Each row comes from the steps of one walk. Every step used is in the known rows, and no mark comes twice. Write the walk behind each row, first mark first.
Known rows
vota > rezet > fefof: [ -22  -71   11   16    1   50   20   10  -20    9   -1  -33  -40    7
    9   22   70   -1   19   -1  -27   14   72   24    6   -2   -7    8
  -46  -15 -100    0  -18   27   14  -35   -1  -28]
rezet > vota: [-17 -48 -10  23   4  56  26   4  18  19   4  -5 -77  24   8  27  67  23
   6 -20 -16  -9  46 -20   7 -16 -14 -16  -2  -1 -62 -24 -19  17  25  -5
 -11 -41]
zapag > vota > tegid > nofeb > kotik: [-27 -86 -16  11 -23  -4  30   4 -14  43 -17 -61  10 -27  40  55  45 -34
 -21 -13 -23 -35  55  23  19 -22   1  -2 -54 -65   8 -12 -31  17  58 -19
  -9 -62]
vota > zapag: [-13 -22   1  61 -38  17   2  49  14 -17  -7 -35 -33  -6   8  41  32   5
 -27 -20  -9 -26  19  24   7 -37 -20 -10   3 -11 -40   8 -23  37  12 -42
  32 -25]
nofeb > getegu > fefof > rezet > vota: [   2  -45  -20   13   29   98   61    6   -2    0   24   -4   -8   11
   18 -101   27   51   35  -56  -19  -60   31  -49   12  -33  -18  -62
    7   28  -54  -28  -40    8   32  -12    4  -50]
getegu > vota > zapag: [ 12 -23   3  72 -35  17  35  31  13  15  27 -29  -2  -9   7  41  11  20
   1 -39 -23 -48  13  11  37 -20   0 -26  11   5 -39   6 -10  21   2 -44
  14 -17]
tegid > vota > rezet > fefof > kotik > nofeb > getegu: [-31 -86  29  28   4  18  43  -8 -35  47 -18 -68 -22  57  19 -44  34  21
  13 -25 -13  30  87  -3  -6 -21  28 -20 -55 -39 -28 -16 -50  10  66 -21
 -25 -38]
rezet > fefof > kotik > nofeb > tegid > vota > zapag: [-12 -15   8  79 -61  25  14   9 -65  62 -11 -84 -53  53  24  32  22  18
 -55 -43 -15   0  90  36  -9 -41  28 -10 -74 -64  14 -26 -67  47  71 -42
   9 -41]
kotik > nofeb > tegid > vota > rezet > fefof > getegu: [-24 -54  -3 -26   3  80  41   6 -75  63 -17 -61 -69  68  47  28  46  -6
 -24 -19 -14  21  95  17   6 -24  17  24 -66 -44 -18   6 -66  35  60 -35
   4 -54]
fefof > rezet > vota > tegid > nofeb > getegu: [-33 -85  -7  -8  -1  60  56 -19  21  17 -12 -58 -38   5  54 -24  37   6
   9 -51  12 -71  88  19  15   0 -14 -54 -49 -36 -83 -23 -70  20  13 -17
  -9 -48]
zapag > vota: [ -6 -45 -20  15  -5  40  45  22  -7  17   5   5   5   1  21  40  31  33
 -13  -4 -45  -9  -2 -11  11 -43   4   0  10  20 -13 -23  11  -7  29  -2
  -4 -23]
zapag > vota > tegid: [  8 -60 -30  26 -34  17  41  -1 -19   4  -9 -38   9  -2  36  48  27   7
  -8  11 -35 -15  17  27  -1 -40   2  -7 -24 -17 -43  -9 -12   6  17 -15
  20  -7]
nofeb > getegu > vota: [-18 -39   1  18   1  31  33  18   4  32  19  10  39   6  -1 -26  15  54
  15 -44  -6  -5  13 -37  54 -15  -1 -25  21  28  -9   2  -1  -8  18  -3
   3 -22]
fefof > kotik > nofeb > tegid > vota: [-15 -18   0  32 -35  18  12   4 -52  43 -18 -51 -52  35  20  29  22  37
 -79 -56 -39  -1  46   2  -3 -24  48 -16   0 -61  43 -18 -49  11  56   8
   6 -59]
zapag > vota > rezet > fefof > kotik > nofeb: [ -6 -42  13  31  -7  37  64  17 -61  45  -9 -66   8  35  44  10  29  13
   9  10 -62 -28  66   6 -13 -26  27  -7   1 -19 -36 -25  -8  14  25 -19
 -25 -19]
nofeb > kotik: [-30 -21 -23   5  -3   0  -3  24   0   9  -7   1  -2 -15  11  15  63  10
 -45 -29 -15 -10  44 -35  23 -38 -23  -5 -11 -34  15  -3 -10  28  37   0
  -6 -63]
rezet > vota > tegid > nofeb > getegu: [ -45 -115   -5    5  -13   28   28  -13   20   35  -13  -53  -46   14
   21   13   45   -2   19  -39   25  -22   82   15   16   29  -11  -17
  -54  -37  -64  -11  -57   30   46  -22    1  -55]
nofeb > tegid > vota > rezet > fefof: [ -26  -86   10   27  -32   60   30  -17  -40   55   -8  -42  -88   24
    2   36   69   -2  -34   -7  -22   56   86   39   -2  -33    4   34
 -115  -59  -82   -4  -51   14   50  -33   -5  -41]
rezet > fefof > kotik > nofeb: [-26  -1  -1  32   8  36  22  16 -54  18   5 -35 -14  40  33  -2  37  34
  -5 -32 -28 -21  70 -14   7  10  25 -19   9  -9   5 -24 -15  37  29  -6
 -12 -21]
vota > tegid > nofeb > kotik > fefof: [-42 -91 -19  -1  -2  13  10  26 -34  36 -18 -74   7  30  45  41  47 -18
  -2 -47 -13   5  93  13  25  43 -20   3 -55 -92   8  23 -26  51  39 -13
 -12 -93]
tegid > vota > zapag: [-11 -56   6  86 -22  19  15  19  19  13 -11 -30 -72   8  12  52  31  -2
 -22 -29 -21   7  15  37  -5 -52   6 -13 -50 -31 -32  -9 -43  23  55 -40
   8 -37]
fefof > getegu > vota: [  1 -18   4   0  20  40  23  38 -19  24  30  12  26  22  33  21  41  24
  16 -28 -19 -61  16 -32  57  -2   2 -21  18  37   0  -1   2  22  20 -11
  12  -9]
tegid > nofeb > getegu: [-60 -62   3  -2  20  43   4  31  19  19  -3  -7   6   2   7   8  34   8
 -14 -55   5   1  43  -5  35  11   1  -5   5   2 -15  -8 -24  10  48  -7
  -7 -51]
vota > tegid > nofeb: [-30 -77  -6  25  -1  27   6   8   5  -3  -9 -51 -42  -8  45  64  46 -30
  -8 -34 -10 -31  52  49  22  42  12   1 -30 -51 -50  10 -38  30  26 -27
  13 -45]
nofeb > kotik > fefof > rezet > vota > zapag: [ -3 -37 -19  33 -15  38  71  33 -21  32  -9 -62 -34  37  35 -23  39  26
 -11 -43 -23 -49  81 -14  -6 -63 -59 -51 -54 -71 -38 -29 -41  46   5 -17
 -31 -65]
getegu > vota > rezet > fefof > kotik: [  1 -54  31  49 -26  17  34   2 -38  40  23 -37  15  10  11 -12  49  18
  43 -20 -46 -51  57   9  32  25  11 -21 -46 -18 -92 -14 -18  21  25 -20
 -33   3]
fefof > kotik > nofeb > getegu > vota: [-19 -20   9  21  -6   1  35  19 -30  39   6 -30  69  31   7 -46 -14  63
  -4 -66 -18 -45  31 -45  43   0  26 -47  61   6  41  -2  -6   7  20   8
 -12 -20]
tegid > vota: [-24 -63   1  44   9  43  19  -1   4  20  -4  -4 -65   4   7  40  55  10
  -7 -31 -34  28  16   2  -4 -30  29  -6 -29 -20 -12 -16 -22  -3  42 -14
  -7 -50]

Write each row's walk
[-19 -37  14  29   0  27  31  14 -45  16 -20 -72 -15  38  31   1  41   6
  10 -17 -39 -33  84  15  -7  12  23 -11 -11 -42 -48  -5 -24  38  13 -33
 -17 -21] : vota > rezet > fefof > kotik > nofeb
[-59 -55  -8 -37  49  32   8  65 -45  55 -15 -19  25  59  41  18  54 -16
 -11 -55 -22 -29  71 -27  43  24 -16  -7 -18 -37  57   1 -17  58  62  -7
 -36 -84] : tegid > nofeb > kotik > fefof > getegu
[-21 -71  -8  -5  -3  38  48 -24   1  25 -26 -74 -63 -17  68  18  61 -30
 -13 -41 -12 -90 107   7  13 -14 -11 -60 -84 -84 -54 -23 -70  34  23 -21
 -28 -74] : fefof > rezet > vota > tegid > nofeb > kotik
[-22 -48  13  21   8  12  33  78 -40  73  10 -56  51  55  40  23  23  -8
  11 -63 -13 -69  61 -17  70  23 -25 -17 -41 -41  49  10 -26  61  47 -38
 -33 -65] : tegid > nofeb > kotik > fefof > getegu > vota > zapag
[ -8 -45  -1  66 -72  25   9  19   3  29  -9 -40 -82  20   5  60  35  14
 -81 -34 -11  11  37  39   5 -71  -1   6 -63 -59 -20  -9 -64  22  52 -43
  35 -42] : nofeb > tegid > vota > zapag
[-19 -26 -19   1  33  87  48  32 -31   1  -2 -11  -8  33  45 -18  33  34
 -19 -40 -46 -25  28  -8   2 -22  -6 -37  14 -22 -29  -9 -11  21 -30  -4
   0 -46] : kotik > fefof > rezet
[ -7 -41  23  16 -21  -7  48  29 -27  24 -11 -59  56  24  17 -41 -11  35
  22 -47 -32 -49  46 -31  35   3  27 -39  41 -25 -22  12 -14   1  15 -20
  -8 -25] : fefof > kotik > nofeb > getegu > vota > rezet
[-35 -64  22  54 -16  21  33  39  21  43  11 -36  31  -1  10  23  -4   2
  12 -62   7 -44  41  -3  63   6 -13 -21  -5   3 -19   0 -33   9  39 -39
   1 -33] : tegid > nofeb > getegu > vota > zapag
[-30 -17 -37  -6  28  57  42  33 -40  19 -10 -17  10  19  45 -35  51  32
 -31 -46 -41 -31  59 -31  13 -38 -31 -40 -11 -52  14 -11 -12  27  -6  -2
 -21 -69] : nofeb > kotik > fefof > rezet
[-30 -98  24  13   2  30  36  16  10  43  -3 -35  27  -5   4   5  22  -6
  43 -51 -12 -36  52   4  59  26  -1 -11  -5 -12 -60  21 -23 -13  25 -29
 -15 -32] : tegid > nofeb > getegu > vota > rezet
[ -36  -67  -25   -6   18   42   43   26  -37   15  -25  -77    1   11
   76    2   37  -16  -19  -52  -24  -49   89   17   16   17  -22  -39
  -53 -105  -10    4  -40   41    4  -13  -16  -80] : vota > tegid > nofeb > kotik > fefof > rezet
[-39 -79 -11  -1 -14 -12  -8  12  -6  12 -24 -63 -28 -21  38  47  55 -45
 -40 -38  -2 -32  81  21  30  23 -12  -3 -53 -81  -8  13 -43  38  47 -17
   0 -71] : vota > tegid > nofeb > kotik
[  3 -66  14  46 -36  15  46   8 -38  25  -4 -41  22  16  20  -5  44  16
  15  14 -58 -30  52  22  -2 -37   4   2 -62 -11 -75 -25 -12   4  35 -19
 -40   3] : zapag > vota > rezet > fefof > kotik
[ -8 -40   6  41 -17   1 -13  34 -14 -17  16  -7  61  14  -8 -96  11  38
   1 -63 -27 -34   7 -47  30  -5   5 -42  19  15   6   0 -17  19  69  -4
   8 -31] : nofeb > getegu > fefof > kotik
[ -8 -82  -9  15  -8  56  60   7 -33  30   2 -25 -15   8  18  35  54   6
  21  20 -48  15  57  22  -3 -44  -6  10 -47   6 -88 -18  -6   4  25 -30
 -18 -16] : zapag > vota > rezet > fefof
[  -7 -100   19   39  -25    9   12    0   -7   17   10  -68   12   30
   22  -58   30    4   41  -67   -4  -67   65    0   14   47    9  -52
  -42  -22  -40  -15  -64   32   81  -19   -2  -54] : rezet > vota > tegid > nofeb > getegu > fefof > kotik
[ 16 -23 -16  21  28 107  55   8  -5  -9  21 -16 -53   8  25 -46  39  26
  29 -51 -43 -82  28 -28   5  -9  -2 -56   2  16 -73 -29 -33  18  16 -12
   7 -40] : getegu > fefof > rezet > vota
[-22 -25  -6  -9  22  40  60  17 -13  40  16 -15  53  16  12  -9  -8  52
  19 -57 -16  -8  32 -52  47   1  16 -19  69  22  27   7   1  -2  -1  -4
  18 -41] : kotik > nofeb > getegu > vota
[  5 -65 -10  12 -17  37  56  24  -1  13 -18 -26 -15  -5  19  47  28   6
   1  17 -50 -14  10  10   4 -48  -4   4  -8 -15 -89   2   1 -10   7 -19
  -9 -21] : zapag > vota > rezet
[ 28 -68 -24   5  -8  79  66 -11  -4 -13  17 -51 -14   9  38 -91  20  33
  33 -51  -8 -61  44 -15   7 -23 -14 -68 -34  -9 -90 -12 -54  21  22 -26
  24 -39] : nofeb > getegu > fefof > rezet > vota > tegid
[-34 -44 -33  -5  11  22  15  42 -33  34  -7  -8  26  36   8   1  62  18
 -25 -38 -34  25  54 -35  19 -14 -31  -7 -12 -50  27   8   1  41  21   5
 -20 -75] : nofeb > kotik > fefof
[-16 -23   3   5 -49  34  20  12 -76  36 -24 -73 -32  41  24   1  30  22
 -45 -23 -32 -21 104  21  -1  -1  10  -2 -25 -58 -36   3 -35  38  26 -21
   3 -36] : vota > rezet > fefof > kotik > nofeb > tegid
[ -32 -103  -19   15  -18   17   46    9    4   28  -14  -43   40    1
   32   22   17   -1    0  -17   -7  -14   41   22   20  -14    6    0
  -28  -12  -20  -10  -29    1   45  -15    8  -35] : zapag > vota > tegid > nofeb > getegu
[-10 -40 -17  19   8  50   8  32  -1  -3  24  11  32   7 -11 -58  18  44
  22 -60 -16  13  -1 -57  29 -13  -9 -16  34  32  -1   5  -6  13  54 -19
  29 -44] : nofeb > getegu > fefof
[   2  -57   15   33    8   63   53    0  -29   43   26  -28   -8    7
    8   16   52   14   45   -5  -37  -15   66    7   30   16    0    0
  -46   -2 -101    6   -7   12    7  -34  -12  -13] : getegu > vota > rezet > fefof
[ -1 -67  -6  -2  10  58  59  23 -47  40   2 -22   7  32  35  15  61  -3
  34  23 -32 -15  51   7  15 -50 -12  12 -51  16 -77 -14  -9  23  38 -33
 -13  -3] : zapag > vota > rezet > fefof > getegu
[  1 -37  -4  46  -2  87  78  32 -12  12  -6 -51 -57  39  44 -12  26  40
   5 -35 -34 -51  51   5 -10 -39 -32 -42 -25 -36 -85 -20 -32  38 -20 -37
 -15 -32] : kotik > fefof > rezet > vota > zapag
[-22 -84 -30  -7   9  40  81  11 -57  36 -21 -65  44  12  70  18  33  -7
 -21 -33 -51 -51  65  12   7 -23 -13 -35 -57 -87   8 -16 -36  26  19 -15
 -30 -62] : zapag > vota > tegid > nofeb > kotik > fefof > rezet
[ 13 -51  21 -13  15  31  43  40 -20  20   8 -25   9  13  27  14  39   1
  31 -14 -37 -70  24  -6  53   8   0  -8  -7  -2 -68  25  -9  16  10 -28
  -3 -14] : fefof > getegu > vota > rezet
[ -5 -10   4  76 -76 -10   9  23 -38  36 -32 -86 -62  40  23  39  -5  20
 -89 -58 -24 -17  49  28  -6 -53  31 -22 -23 -78  32 -13 -63  37  59 -43
  16 -52] : fefof > kotik > nofeb > tegid > vota > zapag
[  8 -46   5  31 -40 -10  38   3 -33  23   6 -72  71  26  35 -32 -14  47
  13 -48  -1 -61  55  -8  30  16  26 -52  26 -28  17   9 -20  19  19 -12
  22 -20] : fefof > kotik > nofeb > getegu > vota > tegid
[  8 -57 -15 -17  -5  -1  33  39 -65  47  10 -53  72  54  55 -13  42  12
  13 -35 -16 -36  64 -34  46  10 -22 -24 -46 -52  27  24  -7  51  23  -7
   1 -43] : nofeb > kotik > fefof > getegu > vota > tegid
[ 13 -73  10 -20  28  49  60  54 -46  40   8 -33  38  67  30  -2  24   4
  48 -26 -52 -43  31 -18  42  33  -3  -5  -4  -5 -45  33   5  30  -4 -29
  -8 -20] : kotik > fefof > getegu > vota > rezet
[-58 -48  -2   5  19  10  -1  30  -1  33 -11 -16 -16 -22  27  33  59 -24
 -31 -55 -14 -28  69 -20  34  13 -11  -3 -21 -48  26  -1 -26  26  60  -1
 -22 -84] : tegid > nofeb > kotik
[ 19 -14 -15  23  37  98  33  25 -23 -37  25  -1 -10 -17  34 -42  22  19
   0 -59 -50 -80   3 -27  10 -22   4 -46  29  13 -45  -2 -21  14   4 -22
  26 -39] : getegu > fefof > rezet
[-27   7 -32 -14 -22  67  22  21 -46  15 -17 -32 -42  25  20  52  18  36
 -73 -44 -17  14  53  -7  16 -21   3   4  45 -33  26  21 -23  24  17 -13
  24 -58] : kotik > nofeb > tegid
[ -9 -67  14  -5  14  24  22  27 -17  28  17 -43  12  17  63  55  34 -31
  23 -37  -8 -92  54  18  60  49  15 -23 -22 -14 -24  10 -40  32  34 -27
   8 -27] : fefof > getegu > vota > tegid > nofeb
